What can hang from each mark
lati: bedos
tufev: bedos
doke: bebig
bedos: lati tufev
mafug: gason sopobeg
sopobeg: mafug
luku: kotig nutu
gason: gerakid mafug
gerakid: gason lati
nutu: luku
bebig: doke kotig mafug
kotig: bebig luku

Each row was made from one small tree. The marks that hang from a mark follow it in brackets, in alphabetical order. Every link used is in the known rows. Write each row's tree.
Known rows
gerakid(lati): [ -6   0  -3   6  -7  -9  25   2  -1  -2  11  -3 -16   0  12  -2  -1   3
   2  -5  -9   0   1   0   5   1   4]
nutu(luku(kotig(bebig))): [  7 -23   4   6  -1  -6 -12   6  19   5   7   4  -5  18   7  -4  12 -15
  -1  -8   8  14  -3  10  -7  -2  -9]
bebig(kotig mafug(gason)): [  2   1  11  -8   3  -3 -38   8  19  -1   1  -9 -22 -26  15 -24  11  -7
   6 -12   1  19   5   5 -11 -17   2]
luku(kotig(bebig)): [  7 -17 -10  -3   8   2  -7   1  29   4   4   2 -14  11   3 -11  -5  -2
   3  -5  -1   4  -1   7  -8   3  -4]
doke(bebig(kotig(luku))): [ -9  -3   6  -5   4   2 -20  14   7   9   5 -15  11  -8  15  -2 -21 -14
   5  -4   5   2  -7   7 -25  -3   4]
bebig(doke kotig): [ -6   7  16  -2  11  -2 -24   4  19  -7   6 -14  -5 -21  -3 -14   6  -8
   8  -4   1  10   1   4 -11 -16   4]
luku(kotig(bebig(doke))): [ -2 -15  -5  -4  14   0 -16   0  30   1   9  -3 -11   3  -7 -13   1  -2
   2  -8  -2  11   2   7 -11  -6  -2]
doke(bebig(kotig mafug(gason sopobeg))): [ -8   4   1 -19  -4 -11 -45  32   2  11   3 -12 -10 -17  21 -14  15 -21
   4 -23   4  11   5  14 -21  -9   1]
lati(bedos): [ -3   4  -9  -7  -9 -12   1  -6 -15   2   5  14  -1   5   3  -9   8  -1
  -3  -1   2   5   2   2  -2   5   5]
luku(kotig): [  0  -1 -10   0   4   5   2   5  17   0   4   5  -1  15   8  -7  -4   1
  10  -2   2  -1  -3   0  -3   2  -8]
doke(bebig(kotig(luku(nutu)) mafug(gason))): [-10  -4   4 -13  -3  -7 -43  11  16  12   9 -12   4  -4  16 -14 -14 -17
  -1 -16   1  17   5  13 -24 -15   2]
nutu(luku(kotig)): [  2  -9   5   9  -5  -4  -4   9   9   2   6   7   7  22  12  -1  13 -12
   5  -5   9   9  -5   3  -3  -2 -14]
kotig(bebig): [  7 -17   0  -4   5  -3  -9  -4  13   4   1  -4 -14  -4  -6  -4  -1  -3
  -7  -4  -3   6   2   8  -6   0   5]
luku(kotig(bebig(doke)) nutu): [ -1 -11  -9  -5   6  -6 -15  -8  41   1  14   3  -3  27 -11 -13  -6  -8
  -2 -10  -4   9   7  13  -6  -7  -4]
mafug(gason(gerakid(lati(bedos(tufev)))) sopobeg): [-13   5 -15  -7 -22 -29  -5   6 -31  10   1  15 -35   7  49 -20  14 -15
   4 -40   1  15  -3  15   5  -6  11]
bebig(doke): [-11   2   7  -1   8  -2 -12  -1   0  -4   6  -5   4 -10 -12  -4  10  -1
  -2  -4  -1   8   4   1  -3 -11   1]
lati(bedos(tufev)): [ -8  -7  10  -6 -13 -11   7  -5 -20   6   7  12 -10   3  15  -8  18  -6
   7  -7   6  -4   3   3  -4   3  16]
kotig(bebig(doke mafug(sopobeg)) luku(nutu)): [ -1 -17   2 -11   4 -11 -36   1  34  17  16 -13  -8  -9  -8  -4   5 -17
 -17 -21  -3  16   4  26 -17 -16   6]
bebig(doke kotig(luku) mafug(gason sopobeg)): [-10   4   7 -13   7 -11 -57  18  23   8   5 -23 -22 -36  21 -20  16 -13
  -1 -31   4  27   1  16 -22 -27  -1]
bebig(doke mafug): [ -7  -3  18  -5   9   1 -27   5   7   0  13  -5   2 -27 -20  -9  23  -4
  -3  -3  -2  11   6   5  -8 -18   6]
sopobeg(mafug(gason(gerakid))): [ 18  -5 -10  -4  -6  -8 -21  -9  -4  -1 -10  16   1  -7  17 -18   9  -3
  -8 -10   5  23  -3  -1  -7 -13   7]
doke(bebig(mafug)): [ -7  -8  10  -9  -1   3 -20  18  -7  10  11  -2  14 -11  -8  -1   8 -11
  -1   0   0   0   4   6 -15  -3   6]
mafug(gason sopobeg): [ -5   9 -21 -12 -10 -17 -18  13  -9   4 -11  -4 -20   6  25  -4  12  -3
  -4 -29   2  12   5   7   1  -3 -10]
tufev(bedos(lati)): [ -6 -11   0  -4 -17   0   1  -2   1  14   4   8  -6  -4   3  -2  21  -7
   5 -19 -10  -4   2   3   6 -15  10]
gason(gerakid(lati(bedos(tufev))) mafug(sopobeg)): [-14   0   2  -1 -16 -13   8   4 -34  11   9  27 -36  -6  47 -10  12 -13
  -1 -21   2   9 -11  22   7  -9  20]
sopobeg(mafug(gason(gerakid(lati)))): [ 13  -5 -13   0 -12 -14  -4  -7  -4  -1  -2  15 -10  -7  26 -20   8  -1
  -6 -13  -2  24  -2  -1  -3 -13  10]
gerakid(gason lati(bedos)): [-13  10  -7   4 -19 -22  24  -6 -14   1  33  -1 -31   3  21 -11   9  12
  14  -2 -11   1  10  -5  -2   4  14]
tufev(bedos): [  1  -2   0  -8  -5   2  -5  -1   3   4   2   7   4  -2 -11  -4  14  -5
  -6  -8  -2  -5  -3  -1   9  -8   5]

Which tree is each row?
[-10  -7   8 -12   2  -2 -44  16   8  11   5 -16  -1 -21  19 -15  -9 -13
   2 -15   4  18   1   9 -27 -14   3] : doke(bebig(kotig(luku) mafug(gason)))
[-22   4   9  -1 -25 -21  24   6 -28  10  32   2 -57  -7  53  -2  26   6
  14 -15  -4  -5  10   8  -2  -2  24] : gerakid(gason(mafug(sopobeg)) lati(bedos(tufev)))
[  9 -21   5  -1  -4 -10 -25  21  23  14  10   3 -12   7  11  -5  31 -23
  -2 -17   9  13  -3  18 -11  -5  -9] : nutu(luku(kotig(bebig(mafug(sopobeg)))))
[ -7   6  -5   4  -5  -4   2   9 -17   7   4  17 -29  -8  34  -3  -2  -8
  -6 -14  -3  11 -14  20  10 -12   7] : gason(gerakid(lati) mafug(sopobeg))
[ -7 -25   6 -10  12  -7 -47  -5  20  10   6 -16 -19 -28  -3 -16   2  -2
 -17 -21  -3  34   7  12 -19 -23   5] : kotig(bebig(doke mafug(gason)) luku)
[ -8  10 -25  -3 -12 -21 -11  10 -16   5  -3   6 -29   6  36 -14   1 -10
  -2 -34  -4  19  -6  13   8  -9  -3] : mafug(gason(gerakid(lati)) sopobeg)
[  2 -25  19   3   6  -6 -30  10  25   5  16   1  -3  -2  -7 -11  28 -18
  -2 -10   7  22   1  13 -13 -15  -6] : nutu(luku(kotig(bebig(doke mafug))))
[  0 -12 -11 -12  10  -7 -51  11  24   9   5   5 -23  -6   7 -29  14 -15
  -2 -29   0  28  -2  20 -12 -19  -3] : luku(kotig(bebig(doke mafug(gason(gerakid) sopobeg))))
[ -2  10 -22  -8  -6 -14 -30   8 -14   6 -13   8 -15   6  26 -13   3 -13
  -4 -31   4  19  -7  13   4  -9  -6] : mafug(gason(gerakid) sopobeg)
[  6 -15 -13 -10  -2  -7 -26  -4  41   6  10   7 -17  23   4 -21  -2  -8
  -3 -16  -5  17  10  14  -6  -7  -6] : luku(kotig(bebig(mafug(gason))) nutu)
[ -9   2  14   0  15   0 -26   0  24  -1   7 -20  -1 -24   5 -10  -9  -7
   4  -7   2  14  -5   5 -18 -18   3] : bebig(doke kotig(luku))
[ -2 -25  10  -2   3 -12 -42   7  19   4  10   0 -12   1   3 -18  28 -14
  -5 -22   6  34   7  11 -12 -20 -10] : nutu(luku(kotig(bebig(doke mafug(gason)))))
[ -8   5  11   0   8  -4 -25  -6  33  -1  11 -16   5  -5   2 -10 -15 -11
   2  -8   0  12  -1  10 -14 -19   2] : bebig(doke kotig(luku(nutu)))
[  5 -19  -7  -2   0  -6 -10 -16  29  11   6  -5  -4  15   0   1 -25  -6
 -15  -8  -4   9   0  16 -10  -2   3] : kotig(bebig luku(nutu))
[-10   9 -11  -2 -12 -14   2   4 -29   9   9  29 -30  -5  36 -11   4  -9
  -9 -16  -1  15 -12  22   8  -8  10] : gason(gerakid(lati(bedos)) mafug(sopobeg))
[  3 -23  -5  -9  -2  -9 -34 -12  30  14   6  -7 -16   2   5 -12 -13  -6
 -18 -19  -4  25   8  17 -12 -13   2] : kotig(bebig(mafug(gason)) luku(nutu))
[ -8  -1  10 -14   0  -4 -43  19   4   6   5 -10  -4 -19  11 -18   5 -15
   6 -14   2  15   6   7 -21 -12   5] : doke(bebig(kotig mafug(gason)))
[ -3   8  18 -11   9  -5 -41  23  23   3  11 -15 -13 -37   0 -15  31 -18
   7 -14   2  10   1  16 -17 -20   5] : bebig(doke kotig mafug(sopobeg))
[ -4   4 -11   5 -10 -15   9  -8 -19   2  12  23 -10   4  15 -18  -6  -8
   1  -7  -5  12 -10   8   6  -3  11] : gason(gerakid(lati(bedos)))
[ -9  13 -31  -8 -19 -31  -9   6 -27   7   0  17 -29  10  38 -21   7 -11
  -4 -36  -2  23  -4  14   6  -5   1] : mafug(gason(gerakid(lati(bedos))) sopobeg)
[  2   4   3   1   1  -1 -12  -5  32   4   5 -10   1   5  14  -6 -25 -10
   3  -4   1   4  -5  10 -12  -7   1] : bebig(kotig(luku(nutu)))
[  8 -24   4  -5   2  -2 -21 -11  35  15  12  -5  -6  -2  -6  -5 -13 -10
 -15  -7  -4  12   2  19 -14  -8   7] : kotig(bebig(mafug) luku(nutu))
[  1 -14   7 -13   9  -9 -36  12  18  10  11 -10 -18 -27 -14  -8  29 -13
 -10 -17  -2  13   6  19 -14 -13   8] : kotig(bebig(doke mafug(sopobeg)))
[ -8  -5   7  -9   5   0 -54  13   3  13   3  -6   3 -20  20 -21 -17 -21
   2 -17   4  24  -8  13 -25 -19   6] : doke(bebig(kotig(luku) mafug(gason(gerakid))))
[ 10 -16  -6  -6   2   0 -15  -3  46   7  15   8  -8  20  -6 -15  -2 -10
  -1  -6  -4   5   5  16  -7  -3  -1] : luku(kotig(bebig(mafug)) nutu)
[ -5  -5  13  -8   0   1 -31  13  22  13  15 -11  15  -7   6  -6 -15 -21
   2  -4   1   4  -1  15 -26 -10   8] : doke(bebig(kotig(luku(nutu)) mafug))
[  2 -21  11  -2   1 -11 -33  20  23  10  14  -1  -8   0   1  -8  38 -22
  -3 -20   8  19  -1  19 -14 -13  -8] : nutu(luku(kotig(bebig(doke mafug(sopobeg)))))
[  2 -15   1  -7   7  -3 -26  -3  46   4  20   3  -4  13 -17 -18   6 -11
  -2  -8  -6  12   8  17 -10 -12  -1] : luku(kotig(bebig(doke mafug)) nutu)
[ -2   5  -2  -2   1   4 -20   6 -16   8  -6  20 -14  -8  24  -2  -1 -11
  -9 -11   6  11 -15  20   5 -13   3] : gason(gerakid mafug(sopobeg))
[ -9   6 -20  -1 -13 -23  -7  -9 -24  -1   3  19 -21   7  26 -26  -5  -3
  -3 -22  -5  27  -2   6   7  -9   4] : mafug(gason(gerakid(lati(bedos))))
[ -7   2   9 -10   4  -6 -29  18   5   6  10  -7  -4 -26  -9  -4  34 -11
  -3 -15   0   7   4  12  -8 -16   2] : bebig(doke mafug(sopobeg))
[  7 -27   7  -4   9   3 -24  -3  25  15   8 -11 -12 -23  -3  -5  -6  -4
 -13  -5  -2  13  -3  13 -18  -7   8] : kotig(bebig(mafug) luku)
[ -6   3  15  -9  11  -3 -43  20  29  10  11 -21 -10 -39   9 -12  16 -16
   3 -17   4  13  -5  17 -23 -22   5] : bebig(doke kotig(luku) mafug(sopobeg))
[  7   7  10  -9   2  -2 -28  24  24   8   5  -9 -17 -27  13 -12  21 -18
   8 -10   4   1  -3  15 -13  -8   5] : bebig(kotig mafug(sopobeg))
[-18  12  -7  -2 -21 -22  18   5 -22   6  30   4 -49  -4  41  -4  18  10
   5 -10  -8   4   8   7   0  -1  13] : gerakid(gason(mafug(sopobeg)) lati(bedos))
[ -8   0   3  -5  -1  -3 -19   7  15   9   9 -12  16   9  12  -2 -26 -18
   2  -5   2   1  -3  11 -21  -3   4] : doke(bebig(kotig(luku(nutu))))
[  7 -12 -14  -4   0  -4  -5  -8  41   4  10   7  -7  35  -1 -10 -13  -7
   0  -7  -4   3   4  13  -4   2  -5] : luku(kotig(bebig) nutu)
[ -6 -15  -7 -15   0 -18 -48   0  28  15   9 -13 -18  -5   3 -11   5 -13
 -21 -34  -4  29   9  25 -15 -20   0] : kotig(bebig(doke mafug(gason sopobeg)) luku(nutu))
